Each row was made from one small tree. The marks that hang from a mark follow it in brackets, in the order of their numbers. Every link used is in the known rows. Write each row's tree.
Known rows:
z769(z994(z444 z502 z536)): [  1 -17 -10 -13 -18  25 -21  38  -5 -18 -30 -17   5  18  10 -22  40   1
 -14  42   5]
z766(z285(z502(z101 z994(z769)))): [  1  26   1  -1  -3  -2   2  39 -13  -3   2  26 -12 -10  10   7  50 -14
  -4   8 -11]
z994(z769): [-14 -13  11  -8  -4   9 -11   6   0   4   0  -4  -5   1   0   2  18   2
 -13   3   9]
z502(z101 z994(z536)): [ 19  45  -2   3  -7   8  -9  26  -6   1  -4  17  19  22   9   0  17 -14
  -4  28  10]
z101(z502(z994(z769))): [  5  14  -2   1 -10  20 -16  16  -6   9   8  12 -10   2  -5  11  -6  -5
 -31  23 -11]
z766(z285(z502(z994(z444)))): [ 12 -13 -33  -2  -5  12  15  37 -10 -17  -3  29 -15  -6  17 -11  20 -12
  -2  44 -18]
z444(z994(z536)): [ -9  -3   3 -10   2   8 -16  24   0  -8   0  -3   6  11  -2  -7  13   6
  -2  22  10]
z285(z502): [ -3  14  -8  -6  -5  -4  -3  16  -3  -7   7   2 -12 -14  -3   2  -6  -7
  -1  -1 -17]
z766(z285(z502(z101))): [ 16  34   0  -3   6 -19  11  26  -5 -12   1   9  -8  -9   3   2  30 -16
  17  -9 -17]
z285(z502(z101 z994(z769))): [ -9  43   7 -11 -14   5 -15  36 -12   4   4  19 -12 -11   5  14  37 -10
 -18   5  -3]
z766(z285(z502)): [  4  -4 -17   4   6 -10  17  19  -4 -15   5   8 -14 -15   2  -8   9 -11
  12   4 -25]
z101(z502(z285 z994(z444))): [ 23  12 -25   7 -18   7 -19  41  -4   3   2  14  -6  20   7  12 -15  -4
 -30  39  -7]
z766(z285(z502(z101 z994))): [ 14  38 -12   9   2 -12  14  33 -13  -6   4  29  -7 -11  10   4  33 -16
   9   8 -17]
z994(z502(z101 z285) z536 z769): [ -9  29  10  -3 -24  -6 -58  54  -8   7 -11 -33  18  27   3  10  47 -10
 -14   8  15]
z769(z994(z502 z536)): [ -6  -3  -3   4 -12  10 -14  25  -6 -11 -19 -13   6   6   1 -18  33   3
  -7  21  -2]
z766(z285(z502(z994(z536 z769)))): [ -1  -7 -22   3  -8  17  -1  46  -8 -14   4  23  -5   2   9 -15  27 -17
  -9  51 -16]
z444(z994(z502)): [-30  -9   4  -6  -3   3 -29  21 -13   6  -5 -18  -3 -14  -5   7  19  14
  -3  -3  -1]
z285(z502(z101 z994(z444 z769))): [  1  28   1 -28 -21  18 -22  47  -9  -3  -7  16 -12   2  13  10  40 -13
 -24  25   5]
z444(z994): [-19  -8  11  -8   5  -1  -9  12  -3   1   2   3  -7  -8  -3   7  13  14
  -1  -4   7]
z285(z502(z101 z994(z444))): [ 14  41 -12 -19 -15   7 -11  40  -9  -5  -6  19  -9   1  14   7  25 -15
 -12  24  -3]
z444(z994(z502 z536)): [-20  -7  -3  -8  -6  11 -35  34 -11  -1  -8 -24  11   4  -3  -5  21   5
  -5  24   3]
z444(z994(z502(z285))): [-31  -9   0   6 -10 -17 -39  39 -14  10   0 -19  -2  -7  -2  15  28  18
  -7  -7   3]

Which tree is each row?
[ 24  36 -11  -2 -21   1 -27  57  -4  -4 -11  12  19  42  20   3  31 -12
 -15  42  21] : z502(z101 z285 z994(z444 z536))
[ 15  26 -10 -10 -25  -2 -50  60  -6  -3 -21 -34  21  40  12   2  37 -13
  -9  28  15] : z994(z444 z502(z101 z285) z536)
[ 16  -5 -24  -8 -14  31 -10  31  -2  -9 -10  14  13  27  17 -14   7 -10
 -16  64   9] : z502(z994(z444 z536))
[-17 -10  -1  -9 -18  23 -40  28  -7   2 -10 -32  12  13  -1  -7  20  -9
 -15  28   3] : z994(z502 z536 z769)
[  1 -20 -12 -18 -20  42 -22  39  -3  -6 -11  11   7  28  17 -13  24  -9
 -27  66  17] : z502(z994(z444 z536 z769))
[-36  17  28  -9 -15 -16 -60  52 -13  15  -6 -26  -2   1  -1  26  64  13
 -15 -21  19] : z444(z994(z502(z101 z285) z769))
[ -4   8  15 -30 -20  19 -45  34  -9   4 -24 -32   2  13   8   9  52  -8
 -17   8  17] : z994(z444 z502(z101) z769)
[ -8  10  10 -19 -26  -2 -56  53  -9   7 -19 -32   4  20  11  16  55  -4
 -20   3  20] : z994(z444 z502(z101 z285) z769)
[-10  -7 -15 -22 -22  28 -18  40  -8  -5  -1  17 -19  -3  13   1  24  -7
 -29  39  -3] : z285(z502(z994(z444 z769)))
[ -9 -26  -8 -24 -24  36 -45  40  -6  -7 -22 -37  11  24   8 -12  25 -13
 -22  50  11] : z994(z444 z502 z536 z769)
[  5  22   0  -8 -22 -11 -43  46  -9   4 -19 -28   9  20  12  14  41  -5
  -9   3  12] : z994(z444 z502(z101 z285))
[  5 -14 -20 -15 -20  26 -34  35  -5  -9 -21 -31  15  24   8 -15  13 -14
 -10  47   3] : z994(z444 z502 z536)
[-34 -19   9 -17 -12  22 -48  40 -10   1  -8 -29   6   5  -4  -2  35   6
 -17  25  10] : z444(z994(z502 z536 z769))
[ 13 -15  -5 -15 -10  21  -1  27   5 -25 -24   3   1  25  11 -23  29   2
 -11  41  12] : z769(z994(z444 z536))
[-24 -13  14 -18  -4  17 -30  30   0  -5  -1  -7   1  11  -3  -3  27   8
 -13  25  17] : z444(z994(z536 z769))
[ 13  -3 -29   5 -22  12 -22  50  -3  -5  -6  14  11  36  19  -7  12  -6
 -19  61  14] : z502(z285 z994(z444 z536))
[  3 -11 -23  -4 -25   8 -45  53  -6  -6 -17 -31  16  32  11  -6  19  -9
 -12  43   7] : z994(z444 z502(z285) z536)
[  8  54  -4  -1 -10  -6  -2  30 -11   1   6  25  -7 -12   5  11  19 -13
  -6   2  -9] : z285(z502(z101 z994))
[-47 -21  11  -3 -15  -5 -51  46 -12  13  -1 -24  -8  -6  -2  17  46  20
 -20  -6  10] : z444(z994(z502(z285) z769))
